Each row was made from one walk, in order. Every step used is in the known rows, and no mark comes twice. Write each row's walk.
Known rows
ruguv, rofiz, vuzot, roku, ligos: [ 3.11 -4.85  1.61  1.56  0.46 -3.29  1.02 -0.27 -2.43  2.08 -0.15  0.00
  1.76 -1.09 -0.97 -0.69 -0.12  2.32  2.49  1.37 -0.30]
zasi, rofiz, ruguv: [ 3.91 -1.77  2.12  2.35  0.27 -4.04 -0.38 -5.01 -1.23  2.25 -0.85 -1.73
  0.76 -1.86 -0.43 -0.44 -0.81  0.91 -0.42 -1.23 -0.34]
rofiz, ligos, roku: [ 1.54 -5.46  0.58 -0.07 -0.53 -2.74  1.79 -2.08 -0.28  0.86 -0.81 -0.15
  0.15 -0.38 -0.91  0.07 -0.67  2.79  0.50  0.62 -1.28]
vuzot, roku: [ 2.62 -4.39  0.37 -0.41 -0.82 -3.77  0.25 -2.80 -1.30  1.30 -0.27 -1.30
  0.78 -0.83 -0.50 -1.56 -0.21  2.45  0.58  0.04 -1.15]
ligos, rofiz, ruguv: [ 4.27 -3.14  0.82  0.29 -0.28 -4.07  0.83 -4.55  0.20  1.53  0.16 -0.73
 -0.20 -2.35 -0.88 -1.60 -1.24  0.89 -0.75 -1.35  0.37]
ruguv, rofiz, ligos, roku: [ 2.04 -5.70  0.23  1.22  1.05 -2.08  1.89 -1.41 -0.89  1.73 -1.20  0.93
  1.46 -1.16 -0.79  0.28 -0.80  2.05  0.72  0.67 -1.74]
telo, roku, ligos, rofiz, vuzot: [ 2.38 -4.83  3.53  1.78 -4.52 -4.86  3.40 -2.20 -0.79  1.32  0.95 -0.89
  0.88 -2.05 -1.32 -0.62 -1.45  1.71  1.18  0.19  0.96]
vuzot, roku, ruguv: [ 2.92 -3.88  1.29 -0.63  0.42 -2.93  0.56 -2.13 -2.65  0.33 -0.69 -0.95
 -0.02 -2.91 -2.04 -1.14 -0.29  1.49  0.37 -0.32 -0.01]
zasi, roku: [ 2.17 -2.28  1.00  0.85 -2.01 -2.83  1.34 -2.33 -2.12  1.43  0.68  0.15
  2.03 -1.66 -1.29 -0.41 -0.18  1.49 -0.09  0.95 -0.79]
roku, ruguv, rofiz: [ 3.82 -2.58  0.77  1.88  1.57 -1.07  1.25 -0.78 -1.99  1.77 -0.31 -0.81
  2.14 -3.58 -1.49  0.07 -0.19  0.07 -0.26  0.09  0.25]
vuzot, roku, ruguv, rofiz: [ 3.56 -4.09  0.95  0.58  2.01 -2.42  0.66 -1.50 -3.31  1.20 -1.12 -0.01
  1.21 -3.65 -2.02 -1.12 -0.44  0.77  0.55 -0.30 -0.40]
zasi, rofiz, telo, roku: [ 1.14 -2.90  3.46  2.57 -2.79 -5.62  1.80 -4.60 -2.67  2.30  0.06 -0.80
  2.52 -0.71 -2.42 -0.35 -2.18  0.26  0.73 -1.12 -0.51]
roku, ruguv: [ 3.25 -2.48  1.13  0.67  0.06 -1.71  1.22 -1.44 -1.34  0.97  0.02 -1.80
  0.94 -2.82 -1.51 -0.09 -0.08  0.80 -0.36  0.01  0.70]
ruguv, rofiz: [ 3.48 -3.08 -0.14  2.08  0.41 -1.83  0.89 -1.29 -0.79  2.99  0.13 -0.97
  2.86 -1.39  0.24 -0.28 -0.12  0.82 -0.24  0.52 -0.91]
vuzot, roku, ruguv, rofiz, ligos: [ 2.55 -5.21  1.48  0.49  3.21 -2.26  0.80 -0.69 -3.23  0.20 -2.15  0.83
  1.83 -4.00 -2.30 -0.23  0.01  1.97  1.79 -0.37 -0.88]
zasi, rofiz, vuzot: [ 1.69 -2.51  3.48  3.51 -1.77 -4.86 -0.13 -2.55 -1.41  1.97 -0.07 -2.76
  2.34 -0.69  0.08 -0.38 -0.35  2.04  0.44 -0.62 -0.55]
ruguv, rofiz, telo, roku, ligos: [ 2.85 -3.95  1.43  1.87 -0.85 -2.89  3.67 -1.76 -2.30  3.10  0.59  1.19
  2.81 -1.07 -2.87  0.40 -1.72 -0.36  1.90  1.12  0.23]
ruguv, roku: [ 2.33 -2.84 -0.50  2.78 -0.88 -2.53  1.77 -0.92 -0.34  1.11  1.26 -1.15
  2.91 -1.36  1.23  0.18 -0.02  0.04 -0.28  2.08  1.46]
rofiz, vuzot, roku, ruguv: [ 2.38 -3.65  2.57  0.41  0.02 -3.87  0.29 -1.27 -3.57 -0.12 -0.51 -1.19
  0.41 -2.16 -2.12 -0.95  0.20  2.55  1.27 -0.14 -0.05]
telo, roku: [ 2.73 -3.29  1.19  1.36 -3.43 -3.24  2.15 -2.98 -1.51  1.88  0.21 -1.42
  1.79 -1.08 -0.15  0.01 -0.50  1.60 -0.36  0.01 -0.89]
vuzot, roku, ligos, rofiz: [ 2.90 -5.96  1.51 -0.94 -1.44 -4.44  1.78 -2.83  0.18  1.19  0.30 -0.52
 -0.43 -2.72 -1.55 -2.42 -1.52  1.63  1.28  0.05  0.79]
ligos, roku, ruguv: [ 2.79 -3.86  1.22 -0.18 -0.46 -2.03  1.84 -2.29 -1.50  0.71 -0.28 -0.79
 -1.04 -2.20 -2.28 -0.44 -1.16  0.70 -0.67  0.54  0.39]

Which walk is each row?
[ 2.61 -4.68  1.94  0.29 -1.06 -3.78  0.90 -1.06 -1.78  1.17  0.19 -1.10
  0.55 -0.46 -1.05 -0.89  0.01  3.02  2.46  1.38 -0.02] : rofiz, vuzot, roku, ligos
[ 4.08 -3.04  2.14 -0.08 -0.97 -3.68  2.26 -3.99 -1.12  1.13  0.72  1.61
 -0.41 -3.77 -3.02 -1.11 -1.60  0.49  0.57  0.40  1.28] : zasi, roku, ligos, rofiz, ruguv
[ 2.47 -4.41  2.48  1.21 -2.23 -4.11  2.05 -1.25  0.50  1.42  1.19 -1.35
  0.63 -1.81 -0.84 -1.24 -0.92  1.77  1.17  0.56  1.39] : roku, ligos, rofiz, vuzot
[ 1.77 -5.85  1.74 -1.41 -0.48 -5.52  2.30 -2.97 -0.56  1.23  0.69  0.83
  0.00 -1.51 -3.65 -2.68 -2.34  0.74  2.33 -0.04  1.13] : vuzot, roku, ligos, rofiz, telo
[ 3.86 -1.99  1.90  3.91  0.61 -3.33  1.56 -2.91 -0.90  1.61  0.37 -0.57
  1.39 -2.81  0.11  0.67 -1.00 -0.98  0.65  1.51  2.58] : zasi, rofiz, ruguv, roku, ligos
[ 1.62 -4.30  0.91  1.64 -0.56 -4.31  3.74 -1.19  0.57  0.91  2.20  0.87
  2.14 -1.94 -1.93 -0.90 -2.10 -1.66  1.39  1.94  3.65] : ruguv, roku, ligos, rofiz, telo
[ 3.65 -3.12  0.19  2.18  0.05 -4.23  1.85 -3.46 -0.02  0.60  0.95  0.17
  1.17 -2.88  0.12 -0.94 -1.15 -0.64 -0.77  0.09  2.21] : ligos, rofiz, ruguv, roku
[ 1.91 -5.04  1.67 -0.35  0.82 -2.08  2.09 -1.48 -1.49 -0.10 -1.26  0.00
 -0.51 -2.62 -2.53  0.53 -0.77  1.93  0.47  0.23 -0.22] : rofiz, ligos, roku, ruguv
[ 3.07 -2.89  2.19  1.18 -2.23 -2.49  2.31 -2.42 -2.82  0.92 -0.15 -1.32
  1.05 -3.17 -1.75  0.33 -0.51  0.80 -0.45 -0.35  0.17] : telo, roku, ruguv
[ 3.19 -2.57  2.01  2.84  1.29 -2.04  0.86  0.20 -2.98  1.40 -0.15 -1.07
  2.45 -2.72 -1.39  0.31  0.21  1.00  0.48  0.23  0.36] : roku, ruguv, rofiz, vuzot
[ 2.04 -4.02  2.10  1.54 -2.26 -4.82  1.15 -2.08  0.12  1.18  0.97 -1.71
  1.40 -1.30 -0.39 -1.63 -0.72  2.13  0.15 -0.73  0.18] : ligos, rofiz, vuzot
[ 3.07 -4.51  1.33  0.19 -1.80 -3.28  2.33 -2.04  1.47  1.89  1.08 -1.33
  0.36 -2.68 -0.85 -1.35 -1.28  0.75  0.45  0.33  1.37] : roku, ligos, rofiz
[ 2.04 -4.80  3.34 -0.03 -0.67 -5.23  0.82 -2.20 -2.56 -0.57 -0.18 -0.69
 -0.20 -3.55 -2.54 -2.33 -1.04  1.98  0.92 -1.37  0.68] : ligos, rofiz, vuzot, roku, ruguv
[ 2.73 -2.81  1.35  0.52 -1.88 -2.01  2.21 -1.45 -1.48  1.61  0.89  0.34
  1.46 -2.03 -1.88  0.09 -0.44  1.27  1.11  2.15  0.49] : zasi, roku, ligos
[ 2.52 -4.40  0.70  2.14 -1.54 -3.37  3.33 -1.03  1.28  0.95  1.84 -0.40
  1.81 -3.12  0.23 -0.74 -1.25 -0.69  0.33  1.99  3.22] : ruguv, roku, ligos, rofiz
[ 1.93 -4.28  1.97  3.07 -1.90 -4.14  3.09 -0.08  0.39  0.62  2.00 -0.53
  2.07 -2.29  0.21 -0.46 -0.92  0.20  1.18  2.09  3.24] : ruguv, roku, ligos, rofiz, vuzot
[ 2.16 -2.86  2.46  0.63 -1.28 -3.52  2.92 -2.71 -3.45  0.81  0.25  0.09
  1.35 -2.05 -4.02  0.17 -1.25 -0.10  0.56 -0.54  0.59] : rofiz, telo, roku, ruguv
[ 1.78 -3.94  1.16  0.02 -1.01 -5.03  1.81 -3.25  0.21  1.63  1.14 -0.23
  1.39 -0.98 -2.55 -2.03 -1.92  0.21  0.36 -0.87  0.63] : ligos, rofiz, telo
[ 1.99 -4.24  1.51  0.54 -1.18 -4.60 -0.10 -1.87 -2.32  0.88 -0.07 -1.33
  1.11  0.06 -0.54 -1.40  0.17  3.38  1.36  0.17 -1.13] : rofiz, vuzot, roku
[ 4.77 -3.64  1.21  0.13 -0.15 -3.32  1.77 -3.60  0.77  1.81  0.47 -0.37
 -0.87 -2.90 -1.44 -1.15 -1.36  0.57  0.25 -0.13  1.45] : roku, ligos, rofiz, ruguv
[ 2.36 -3.41  1.04  2.08 -0.93 -3.64  2.65 -2.66 -2.85  2.78  0.30  0.92
  3.47 -0.54 -2.34 -0.04 -1.45 -0.04  0.84  0.04 -0.84] : ruguv, rofiz, telo, roku
[ 2.90 -3.27 -0.12  2.55 -0.81 -1.85  2.83 -0.02  0.31  1.40  1.57 -0.80
  2.39 -1.77  0.61  0.65 -0.12 -0.41  0.81  3.27  2.52] : ruguv, roku, ligos
[ 1.47 -4.46  2.22  0.58 -3.27 -5.74  3.09 -4.21 -1.13  1.45  0.87  0.25
  1.56 -1.33 -2.86 -1.59 -2.47  0.25  0.41 -1.24  0.27] : ligos, rofiz, telo, roku
[ 1.86 -3.29  1.34  0.89 -2.52 -4.17  2.50 -3.29 -2.22  1.81  0.61 -0.16
  2.15  0.04 -2.36 -0.19 -1.24  0.71  0.77 -0.13 -0.55] : rofiz, telo, roku
[ 4.55 -2.38 -0.11  2.27  0.91 -1.93  2.23 -1.60 -0.34  1.29  0.98  0.02
  1.10 -1.97  0.15  0.88 -0.14 -0.55  0.66  2.68  2.70] : rofiz, ruguv, roku, ligos
[ 3.16 -4.76  0.74 -0.66 -0.65 -2.93  1.27 -1.85 -0.79  1.64 -0.04 -0.92
  0.17 -1.34 -0.98 -1.08 -0.38  2.15  1.63  1.18  0.00] : vuzot, roku, ligos
[ 2.86 -3.77  1.23  1.69  2.87 -1.10  1.46  0.03 -1.94  0.92 -1.35  0.10
  2.54 -3.98 -1.70  0.86  0.17  1.13  0.81 -0.03 -0.30] : roku, ruguv, rofiz, ligos
